Known rows, with every step that occurs:
R > D: [ -5.2 -36.4  13.9  13.2 -14.7  17.6  42.6  -6.7 -35.2  -8.5  17.7 -29.4
 -25.9 -17.4 -21.9 -33.1 -27.2 -18.6 -20.8  19.1 -22.9   8.4  31.5   5.9
   9.8]
H > S > D > R: [ 10.8 -22.8 -19.0  12.3   9.7  -7.7   0.4  12.3  -2.6  59.8  -0.8 -17.1
  22.0  38.0   9.5   5.3  -0.1  36.0 -55.7  43.8  16.2  -9.9 -14.6  26.1
  -7.0]
K > R > A > S: [-15.5 -12.3  20.2   9.1  -2.2  22.7  42.3  -1.3   1.4 -29.7   6.5 -37.4
 -16.0   5.5 -20.5 -16.1 -17.7   0.6 -13.9   0.3  17.1 -26.5  22.7 -18.6
  14.2]
R > A > Y > D: [ -6.7  -0.6 -34.5  19.7 -19.1   4.9  -6.8  -4.9 -22.5 -25.9  17.6 -18.3
  40.5  -7.8 -27.0  -2.5   9.5  11.9 -30.4  10.2 -12.4  26.1  28.6   0.1
   4.7]
R > A: [-11.0  -6.5   0.4 -17.3  11.6   8.4  -3.8 -18.9 -11.6 -12.0   0.6 -31.9
  -2.4  -9.4 -13.2   3.7  -8.7  13.7 -14.8  33.0  -0.5  12.8  32.4  19.5
  -1.3]
K > Z: [ 10.0 -48.4 -12.1  17.4   0.1  -5.0  24.6   2.3  -7.3   6.6 -22.3 -16.1
   0.7 -13.4 -12.8  -6.2 -38.1  17.2 -26.3  30.5  45.8  28.5   7.3 -29.6
  17.2]
Y > D: [ 10.9 -26.8 -33.6  30.7   7.3  -3.4   9.7  13.1 -21.7 -18.4   4.2 -14.8
  34.5   5.3 -18.4  -4.2  -1.4  13.0 -44.1  -3.9   2.2   8.5  20.1 -13.2
  28.4]
A > Y > D: [ -5.0 -13.8 -36.9  30.2 -23.5  -1.5   5.8   4.3 -25.9 -15.7   9.5 -15.8
  40.2  -2.9 -19.0  -9.9   4.3  11.1 -39.6   4.1  -5.6  24.8  16.6  -8.7
  11.9]
H > S > A > Z > D > R: [ 11.5 -11.7  31.8  -8.3  -1.0  16.3  19.0  13.1   1.3  72.4  -9.8 -36.3
  -2.5  -7.6  11.8 -12.7 -10.7   0.0  -5.4  44.1   5.6  19.7 -18.6  17.3
 -25.1]
R > D > S > A > Y: [-32.0  16.9 -10.7  17.1 -30.2 -10.7  20.6   4.0 -14.4   0.1   2.4 -28.2
 -17.3 -17.6  10.0 -29.0 -24.2  -9.7 -37.3  20.9 -10.3  14.4 -12.6  -3.2
  24.1]
K > R > A > Z > D: [  0.9   7.4  33.8 -26.8  -2.5  27.0  18.8 -17.7 -37.7  19.1  -8.8 -28.9
 -41.0 -27.9 -15.0 -37.1 -10.6 -10.1  20.8  22.1  14.7  54.1  62.3 -12.0
 -29.9]
Y > D > R: [ 16.8 -41.2  -5.3  21.8   1.5  -2.5   4.1   7.3  12.3  31.1   4.5 -26.7
  53.7   0.1  -1.2  10.0   5.2  14.3 -23.6  33.0  -8.0  12.6 -25.5  15.5
   3.6]
H > S > D > R > A: [  1.3   0.4  -8.5 -11.9  16.1   6.1 -20.5 -11.1  -1.3  23.3  12.6 -24.8
  15.6  16.8  -8.3  15.9   3.2  30.4 -29.4  48.7   1.7  -2.0  17.9  37.6
 -16.8]
K > Z > A > S: [ -3.3  -4.6   7.0   0.3  -2.8  13.0  42.5  16.6  23.3 -22.8 -15.9 -44.6
   3.1  -4.1 -18.4 -24.4 -35.1   0.3 -13.0   4.7  23.1 -27.0   8.7 -19.5
  17.6]
C > A > Z > D > R: [ 11.0 -13.5  40.7  -8.0  -8.2   6.9  24.6  -5.4  -7.3  63.9   5.2 -37.1
  -4.3 -22.3  17.2 -18.8  -5.5   4.1  14.7  41.5  -7.5  35.3  -7.8  27.4
 -26.6]
H > S: [ -2.5 -25.2 -20.1   1.2   3.2  32.1  21.0  38.9 -28.2  31.6  -5.8 -11.6
  -5.1  38.2  -5.6  -5.1 -26.7  24.1 -68.3  10.1  25.9 -23.2  -0.8  -6.6
  14.5]
H > S > A > Z > D: [  1.2  15.3  23.8 -12.0   3.7  18.6  31.7  15.8 -36.4  38.3 -18.3 -30.7
 -44.1  -9.9   1.5 -38.0 -23.5 -10.2 -13.8  12.2  19.9  23.0  31.0  -9.2
 -13.9]
S > A > Y: [-34.4   5.0  -3.1  19.7 -32.9 -19.3  11.8   1.2 -10.1  16.5 -21.5 -31.5
  -3.4 -10.9   8.4 -16.5 -15.7  10.1 -38.9  33.9   5.3  20.2 -10.8   7.9
  15.7]
S > A > Y > D: [ -8.2  -0.5 -32.6  40.4 -18.5 -13.6   3.0  13.0 -15.4 -13.6   0.6 -18.7
  34.4  -2.6 -15.0  -7.4  -0.2  10.9 -46.5   5.0  -3.8  17.0   7.3  -7.9
  28.6]
C > D > S > A > Z: [  5.6  25.1  10.1  -7.3  26.7 -32.4  26.2   3.5 -20.9  33.1 -33.4  -8.4
 -30.7 -17.6  33.6 -19.2 -21.6   1.5 -16.5  16.5  29.5  17.4 -14.8 -11.7
  29.4]
Z > A > S > D: [ -4.9  20.5 -30.4   9.8  15.7 -23.9  17.3   3.6 -10.9 -13.3  -8.1 -27.5
  -5.5  33.7  -5.9 -27.8  -8.9  26.2 -54.3   3.2  23.6 -33.2  41.3   2.8
  13.7]
A > Z: [ 12.8  -9.6  18.4 -22.7  21.2 -11.5  18.4 -17.2 -27.5  43.8 -45.7 -18.3
 -13.3 -11.2  17.1 -19.5  -8.1  11.9  -3.9  31.2  35.2  41.9   6.7  -4.9
  -9.5]
Y > D > R > A: [  6.8 -12.8   0.1  -4.5  11.1   9.6 -17.0 -14.8   9.8   3.3  15.7 -31.9
  37.4  -9.4 -16.5  20.1   7.8  15.0  -7.6  41.3 -15.3  15.0  10.2  29.7
  -9.7]
A > Y: [-30.2 -13.6 -10.7   4.7 -39.3  -3.0  16.4  -9.7 -24.2  14.9 -10.4 -27.8
   5.5 -12.7   2.9 -19.0  -9.2  11.4 -28.0  33.9   1.6  32.2   1.7   7.4
  -8.6]
D > R > A > Z: [ 15.8   2.3  33.1 -37.9  25.4  -1.1  -5.1 -33.3  -7.4  49.3 -30.1 -26.7
   1.8 -19.7  10.4   0.6   4.3  13.4  18.4  54.2  19.1  45.9   4.7  20.6
 -29.8]
R > D > S: [ -3.2  -8.1 -20.7   1.5   8.9  12.0  41.3   7.0 -27.1 -24.2  31.1 -19.0
 -33.0 -13.6   6.8 -37.8 -35.8 -26.4 -34.3  -5.3 -19.3  -2.3   3.4 -22.7
  31.7]
H > S > D > R > A > Y: [-23.7  10.3 -14.9  -6.7 -30.7   8.7 -13.8 -15.3 -13.1  26.2  12.1 -25.8
  18.1   3.3  -6.4   0.0   5.8  24.0 -28.7  51.1  -5.5  21.5   8.6  32.6
 -29.1]
K > Z > A > Y > D: [  2.4   0.7 -35.9  19.8 -25.8   2.5  -9.9   5.0  -3.9 -21.2  -1.0 -16.0
  49.3 -15.6 -32.8  -9.3  -2.4  13.2 -22.4  12.7   1.2  35.6  26.1 -13.7
  15.7]

Rows:
[ -7.2   0.6 -33.6  25.6  16.6 -27.5  33.1   2.7 -27.6  -9.8   1.0 -24.0
 -12.6  40.1   2.2 -25.6  -8.4  25.9 -68.8  -1.5  27.9 -36.3  30.6  -2.5
  10.4]
A > S > D
[-27.6  13.9  -5.8 -16.9 -42.2   2.1  -8.0 -10.3   1.1   9.1 -22.4 -33.3
  17.3 -23.4  -9.1 -21.5  -9.3  12.7  -7.8  41.4  -4.7  37.7  16.6  15.4
  -4.6]
Z > A > Y
[  4.4 -12.0   1.6  23.6   5.3 -23.7  23.3   0.8   3.4  35.8  15.4 -31.4
  13.0  22.3  17.5  -7.5  -0.5  31.0 -36.5  30.1   2.2 -20.4 -16.1  30.8
   2.2]
C > A > S > D > R
[ -3.1   7.9 -57.5  13.0   2.0  -0.9  15.4  14.9 -20.9 -28.3  24.8  -9.6
  14.3  -2.6   8.1 -21.1 -14.1  -4.8 -47.8 -15.6  -7.6   9.6  -6.6 -32.2
  32.9]
A > Y > D > S
[ 19.3  14.3  15.4 -33.9  29.7   0.3 -11.8 -23.0 -17.0  55.1 -24.2 -16.6
  -0.8   4.6   8.2   1.1   6.6  24.6  -4.3  48.9  28.6  31.2  13.9  20.7
 -30.7]
H > S > D > R > A > Z
[  5.6  -9.4  -3.3   8.4   7.3 -17.5   8.8  -0.1  19.7  34.7  -4.0 -35.8
  25.4  19.7   8.1  -5.5   1.3  24.6 -30.5  38.9   6.7 -16.2 -10.0  27.9
  -7.3]
Z > A > S > D > R
[ -0.7  -2.0  -3.3  -9.9  15.9  -7.1 -19.5 -24.5   2.5  16.4   8.7 -31.0
  15.8   3.6  -4.9  13.5   6.9  26.7 -18.0  52.5  -2.9  10.8  20.3  40.5
 -16.6]
S > D > R > A
[ -0.1  12.5  28.9 -11.3   4.4   5.2  31.4   1.8 -32.4  31.2 -22.8 -34.8
 -43.3 -23.5   4.7 -41.3 -20.6 -12.9  -2.0  16.1  15.6  34.0  33.6  -6.6
 -14.4]
S > A > Z > D
[-11.6  -6.9  23.3  -1.9  -2.2  28.2  45.3   3.3   7.2 -11.5  22.9 -55.9
  -4.6  -1.1  -8.3 -13.4 -13.7 -11.0  -8.6  13.5  -8.2 -33.9   3.6  11.7
 -17.6]
Z > D > R > A > S
[-13.3  21.1 -10.6  14.6  17.8 -15.1  26.8  27.6  -4.4  -2.3  -6.0 -31.1
 -39.0  -6.8  19.6 -28.5 -38.4 -12.7 -46.7  -3.0   5.5  -9.4  -8.7 -19.0
  48.2]
Z > D > S > A
[ -9.9  10.9  -7.5  22.0  16.3 -16.6  30.9  20.1  -4.0 -10.5   0.5 -26.0
 -36.2  -7.5  14.2 -25.6 -39.9 -15.7 -48.3   1.6  -3.3 -15.9 -14.0 -14.6
  60.0]
R > D > S > A
[  7.4  -2.1 -54.9  12.3  23.9  -3.5  19.2  19.2 -18.0 -31.0  21.5  -9.6
  10.3   2.8   8.6 -16.9 -18.0  -4.2 -50.9 -21.5  -2.2  -1.9  -4.3 -36.9
  43.7]
Y > D > S
[-11.7   2.5  10.5  -6.0  -1.2  14.1  39.7  15.4  17.1 -20.3 -13.7 -49.6
   1.2   2.6 -10.0 -26.7 -25.5  -1.4 -16.8   0.5   7.9 -36.3   8.7  -4.0
  16.7]
Z > A > S
[  9.7 -14.5  38.4  -6.8  -1.0   3.5  19.7  -0.9   5.3  65.9 -14.4 -40.6
  -1.1 -20.0  15.3 -14.5  -7.3  -3.2   6.1  48.1   1.7  30.6 -16.0  20.5
 -25.9]
S > A > Z > D > R
[ -3.0 -40.2  11.0  16.1 -22.0 -14.5  31.6   8.8  -3.2  46.4  13.0 -15.3
  22.3 -19.5  16.8  13.0  -8.3  11.0 -12.4  49.7 -12.7   0.9 -32.6  37.2
   5.9]
C > D > R
[ -5.2   0.8 -27.6  37.7 -28.0  -7.4  10.8   5.7 -32.8 -16.7  28.4 -12.9
  30.6  -6.1 -12.5 -13.8   2.1  22.3 -33.7  -3.6 -16.4  23.6  17.9   2.0
  26.8]
C > A > Y > D
[-13.4   0.2 -38.8   5.7   0.0 -14.0  45.5  21.4 -34.5 -15.3  30.4   1.9
 -20.8 -16.8  26.6 -15.9 -32.7  -7.4 -40.9  -6.6  -5.8 -13.5 -11.3 -16.0
  45.2]
C > D > S
[ -4.0 -10.6   9.4   8.9   5.6  19.1  35.9   4.2  11.7 -20.1  22.0 -47.5
  17.6   7.5 -12.6  -2.0  -6.5  -1.6 -18.0   8.1  -6.9 -38.0  -3.9   8.6
  -3.1]
Y > D > R > A > S
[ -3.0  15.3 -29.7  31.5  27.6 -26.7  13.4  30.4   3.0 -15.2  -6.5 -19.1
  -6.3   4.1  15.6 -12.0 -27.7  -0.5 -59.9  -8.9   8.4 -15.8 -19.8 -24.0
  68.8]
Y > D > S > A
[-10.1  -0.8  -6.1  22.7  13.4  -3.0  16.3  43.1  -5.4  28.7 -26.0 -20.0
 -17.4  29.3   5.6  -3.0 -33.1  19.9 -71.4  12.5  27.8 -30.8 -17.2  -3.0
  48.5]
H > S > A
[ 11.5  11.0  33.2 -12.3  13.5 -19.8  25.7 -16.7 -36.6  41.6 -18.8 -14.3
 -26.7 -15.5  26.0 -24.9 -11.2  27.9   4.4  18.2  20.6  39.1  10.7  10.3
  12.2]
C > A > Z
[ -2.0  21.7 -54.7   1.6   1.2   0.8   4.1  15.0  -8.8 -31.4  19.3 -12.7
  19.3  -8.4   2.5 -22.0 -14.1  -3.9 -38.3 -12.1 -10.5  12.2   0.0 -29.2
  34.9]
Z > A > Y > D > S
[  8.0 -18.5  -5.8  11.3 -20.3   0.5 -10.9   2.4  22.2  30.5   2.4 -30.2
  63.1 -12.1  -7.1   5.7  10.2  13.8 -10.0  43.6 -16.6  27.1 -19.6  22.6
  -5.8]
Z > A > Y > D > R
[ 17.2  11.7  20.2 -33.1  29.6 -12.4 -11.2 -35.6 -13.4  49.2 -28.0 -21.7
   0.0  -8.0  10.4  -1.6   9.6  21.8   7.5  52.7  23.8  41.4  16.5  22.7
 -31.1]
S > D > R > A > Z
[ 15.4  24.3   2.2  -4.5  37.3 -26.4  11.7   1.6 -12.7  26.3 -38.4 -13.6
 -14.9  -7.6  25.2 -19.3 -14.9   3.2 -21.5   9.1  31.1  24.4 -12.0 -21.6
  28.1]
Y > D > S > A > Z
[ -5.8  -7.4  20.4 -20.6   0.3  22.5  -3.4 -16.6   1.6  15.4  16.0 -43.4
   4.9 -20.2 -11.6   3.0  -2.3   2.4   5.2  49.0 -18.3  20.7  21.3  34.5
 -29.3]
Z > D > R > A
[ -3.1   6.4 -34.3  15.4 -25.2   2.4 -11.1   5.3  -8.8 -19.2   0.0 -19.3
  48.5 -10.7 -27.0 -11.2   4.2  13.1 -25.5   9.3  -9.7  28.9  27.2  -3.3
  14.6]
Z > A > Y > D
[ 22.3   4.8  23.0 -29.0  26.5  -1.4  -9.5 -29.2  -7.9  39.1 -22.4 -22.0
  14.8 -17.9   3.0   2.8  10.3  13.2  15.3  45.2  14.4  46.1   9.3  15.7
 -25.2]
Y > D > R > A > Z
[-26.8  -2.2   2.4 -10.8 -36.5   7.6  -7.5 -24.9  -3.1  19.0   6.5 -35.0
  20.4 -20.9  -3.3   0.6   3.0  12.3  -5.5  56.6 -15.1  36.8  -0.1  33.3
 -28.4]
D > R > A > Y
[ -9.7 -16.3  15.4  -5.3  -0.7  14.8  -9.4 -22.6  -6.3 -10.6  -7.1 -16.7
 -10.6  -9.9 -28.2   0.3  -8.3  18.9  -1.1  31.1  18.0  31.9  47.7  -8.4
  15.4]
K > R > A
[ 11.0 -23.0  34.4 -13.7  -3.9  11.7  20.9  -5.8  -2.3  64.7  -7.9 -39.4
   3.2 -20.6  11.5 -16.3  -4.2  -3.5  10.8  47.5  -1.3  36.9  -9.8  20.0
 -37.3]
A > Z > D > R
[  0.9  -0.4 -51.8  14.6  18.6 -11.3   3.3  18.5 -43.1  22.6  -3.2  -1.8
 -10.0  59.2  -2.1 -11.8  -9.6  44.2 -89.5   9.4  36.1 -23.4  34.7   2.1
  11.8]
H > S > D
[-25.3   6.9  -9.4  -6.3 -31.1  -3.8 -14.4 -27.7 -10.0  19.1   8.9 -30.0
  19.3 -10.0  -3.4  -1.3   8.3  20.4 -16.8  55.4 -10.0  32.7  10.9  34.3
 -30.0]
S > D > R > A > Y
[ -8.0   9.0 -23.4  20.2  15.7 -17.8  16.8  -8.3 -22.6 -20.6   5.9 -19.0
 -16.7  36.9 -13.2 -19.3  -3.7  27.7 -53.1   4.0  29.4 -25.2  51.5  -6.8
  11.9]
K > R > A > S > D
[  0.5  12.4  27.2 -31.8   2.9  24.4  21.0 -15.9 -39.7  18.8  -5.3 -35.7
 -37.2 -29.0  -8.1 -35.2 -11.7 -12.9  13.7  22.0   5.2  44.1  54.6   1.8
 -37.5]
R > A > Z > D
[  1.0  17.1 -14.9 -23.7  17.7  11.8  36.4   8.0 -32.3   3.5   9.6 -21.6
 -40.9 -18.0  22.3 -44.6 -28.4 -22.0 -16.9  -7.1   5.5  22.3  11.2 -32.4
   2.9]
A > Z > D > S
[  6.5 -32.7  -8.4  23.0 -19.1  -1.8   0.7   1.9   9.1  33.4   7.7 -27.2
  57.9  -6.2  -1.2   6.6  10.1  13.8 -20.2  39.7 -13.5  24.9 -28.8  18.7
  -7.3]
A > Y > D > R
[ -8.5   5.1 -26.2  -9.6   9.7  15.7  37.8  16.1 -27.9 -13.0  22.6 -25.4
 -35.4 -12.5  15.6 -41.2 -34.1 -21.0 -32.2 -11.7  -5.4   6.0  11.9 -29.4
  15.1]
Z > D > S
[  7.3 -26.5 -11.7  13.5   9.4 -26.9   0.1  -6.7   2.6  49.3  -6.1 -23.8
  23.4  18.0  15.0   1.9   4.2  32.1 -39.5  49.6   9.6   5.9 -11.1  29.6
  -7.7]
S > D > R
[ -1.9 -15.0 -10.6   8.9  -0.2  15.9  38.1   3.2 -22.8 -23.6  26.0  -8.5
 -38.0 -13.7  -3.8 -40.3 -35.4 -22.6 -25.0  -7.0  -6.7  11.8  14.7 -42.1
  43.7]
K > R > D > S
[-30.5   1.4   0.7  -5.3 -45.9   2.8   1.5 -20.3 -11.3  17.4  17.4 -26.0
  17.8 -28.0  -2.3   4.0   2.0  11.1  -3.8  55.3 -20.0  30.2   0.1  38.6
 -22.7]
C > D > R > A > Y
